Each row was made from one walk, in order. Every step used is in the known rows, and no mark comes twice. Write each row's walk.
Known rows:
f/z/d: [-49 -21 -24  -4 -18   8  41 -17   3 -32   7  -4 -40 -19 -16 -42 -36 -18
  -7 -11 -20]
g/z/d/h: [-41 -21 -31  -2 -37   4 -16  -1 -50 -14 -22 -19 -32 -30   5 -38 -31 -20
 -24   0  26]
d/q/g: [  7  12  21 -50 -13 -52 -10  17   2  20  25 -10 -10 -25   3  29   6  15
  16   6  -1]
g/d/q/z/h/f: [-44  16  16  38  13 -20   9  28  25  31  -9  15 -36 -51 -22  13   5 -13
  30  -9  26]
g/d/q/z: [-42   1   3   4  15 -11   0  22  39  30   5   9 -10 -48 -20  -6   8 -20
  28   3  11]
d/f/z: [-21  -1  -4 -27   4   3  31 -32  13 -15  -4  -5 -14  17 -20   9 -14  -5
   7 -14  29]
h/f/z/d: [-63  -9 -42  24 -30  -5  39 -17 -23 -45  12 -14 -44 -33 -20 -32 -57  -4
 -30 -18 -10]
h/f/z/d/q: [-65  -2 -22  10 -34 -25  45   6 -16 -29  24 -12 -59 -55 -19 -17 -51 -11
 -26 -21 -15]
q/f/z/h/g/d: [ -3 -33 -18  -2  20  50  34  -6  97 -24  -9  36 -42   0 -26 -25   3 -38
  40 -16 -30]
d/h/q/g: [ 16  26 -35 -45  -6 -45 -16  -6  10   1 -20 -20   6  17  -5   8 -33  14
   3 -10  32]
z/d/h: [-29  -9 -29  14 -34  -3   7  -6 -23 -20   3  -8 -36 -32   3 -36 -40 -15
  -2 -10   1]
f/z: [-26  -6 -18 -13  -8   2  38 -21  32 -13 -17  -9 -18   6 -14  -6 -21 -15
  -6  -6  -8]
z/h: [ 11   2  29   5  10   4  11   6  11  14 -19  18 -21  11   2   8  18  -7
  25  -6   4]
d/q/f/z/h: [-15   0  18  -2   4   8  45   7  64  14  -3  16 -52  -5 -20   4  -1 -33
  16 -14 -21]
g/d/h/q: [ 14  14 -51   5  15 -10   1   8  32 -16 -21  12   9  -9  -3  -5 -24 -17
   8 -27  27]
z/d/h/f: [-42   4 -47  41 -45 -15   3  -6 -49 -32   9 -19 -39 -46   0 -26 -61  -1
 -25 -16  10]
z/h/q/g/d: [ 40  14   3 -31  40 -29  -4  19  33   3  -7  31   7   6  -3  19  18  10
  44 -19  21]
f/z/h: [-15  -5  12  -8   3   5  47 -15  44   0 -35   8 -39  18 -12   3  -3 -22
  19 -12  -4]
z/d: [-24 -16  -8   8 -10   5   4   4 -30 -19  23   5 -22 -26  -1 -35 -16  -2
  -2  -6 -12]
f/z/d/h: [-55 -16 -47   1 -41   0  42 -26  10 -33 -13 -18 -53 -26 -12 -42 -60 -31
  -8 -15  -8]
f/z/h/g/d/q: [ -7 -23  16 -38  11   4  46  18  92  -6 -16  33 -60 -20 -17   2  14 -41
  51 -22 -21]

Write each row's walk:
[ 33  20  16 -44  26 -33  -6   9  16  15 -20  13  -2  34  -8  17   8  20
  28 -12  23] : z/h/q/g
[ 45  18  17 -46  52 -28 -10   8  12   1   7  36  10  16  -9  33  25  21
  57 -27  58] : z/h/q/g/d/f
[-17  -3  14 -42 -22 -45  -6  21 -28   0  49  -5 -31 -50   1  -6  -9  13
  14   0 -12] : z/d/q/g
[ -7  14  33 -32 -18 -54 -24  27 -38  27 -13 -13 -32 -25   4  45  11  16
  -5   4  37] : d/q/g/z/h/f
[ -2   9  -3 -22  26  -1  45  -6  52  -3 -49  15 -26  44 -25  -4 -12 -17
  11 -28  13] : f/z/h/q
[ 22 -19  21  -4  24  26   1  38  72   5  19  48 -39 -29 -11  -4  29 -29
  50 -14 -26] : z/h/g/d/q/f
[-21 -18   8 -58 -11 -17 -37  -7 -82 -11  24 -13  -9 -16  -3  -9  -1  26
   1   5  53] : q/g/z/d/f
[ -5   8  15 -17 -14 -33 -30   6 -46  12 -26 -16 -17  -4   4  31   5  23
  -8   7  41] : q/g/z/h/f
[-17 -11   7  -7   2   7  -1  -7 -49 -21  38  10 -18 -15  -8 -20  -9   9
  11 -14  25] : z/d/f
[-10 -19  16 -31   2  24  36   7  88   4  -9  20 -67   7 -30 -11  -1 -34
  28 -14 -32] : d/q/f/z/h/g
[-10   0  26 -22  15   6  42 -26  24   0 -22  13 -37  30 -18  18   3 -12
  32 -19  34] : d/f/z/h
[ -2  15  13  34  -2  -9   8   6 -14   2 -13   7 -26  -2  -2  18  -3   7
   2 -12  13] : z/h/f
[ 10   5 -34 -17 -17 -34 -12  -6  18  -7   6  -7   1 -38  12  14 -16  -1
  26   0  14] : q/g/d/h
[-11   6 -45  -6  22  21  28 -13  54 -19 -12   3  -2  31 -35 -25 -34 -13
 -21 -21  -5] : h/q/f/z
[-14 -24 -26 -40 -29  12 -29  -4   3  -4 -51 -21 -25   8  -4 -19 -16 -19
 -10   6  25] : d/h/g/z
[ -9 -26  -3 -15   6  45  32 -15  81 -12 -22  17 -52  29 -31 -26  -8 -28
  24  -9 -28] : q/f/z/h/g
[-35   3  27  10  15   9   5  -3  27  40 -38   5 -25  14 -24 -14  11 -10
  32   7  23] : q/z/h
[ 15  -1 -13 -22   6 -26 -14   4  12  -7  26   6  15 -32   7  16   9  11
  26   3   1] : q/g/d
[-34   3 -59 -49 -26 -36  25 -23  12 -32 -14 -24 -34  -2 -22 -33 -70  -4
  -4 -21  12] : f/z/d/h/q/g
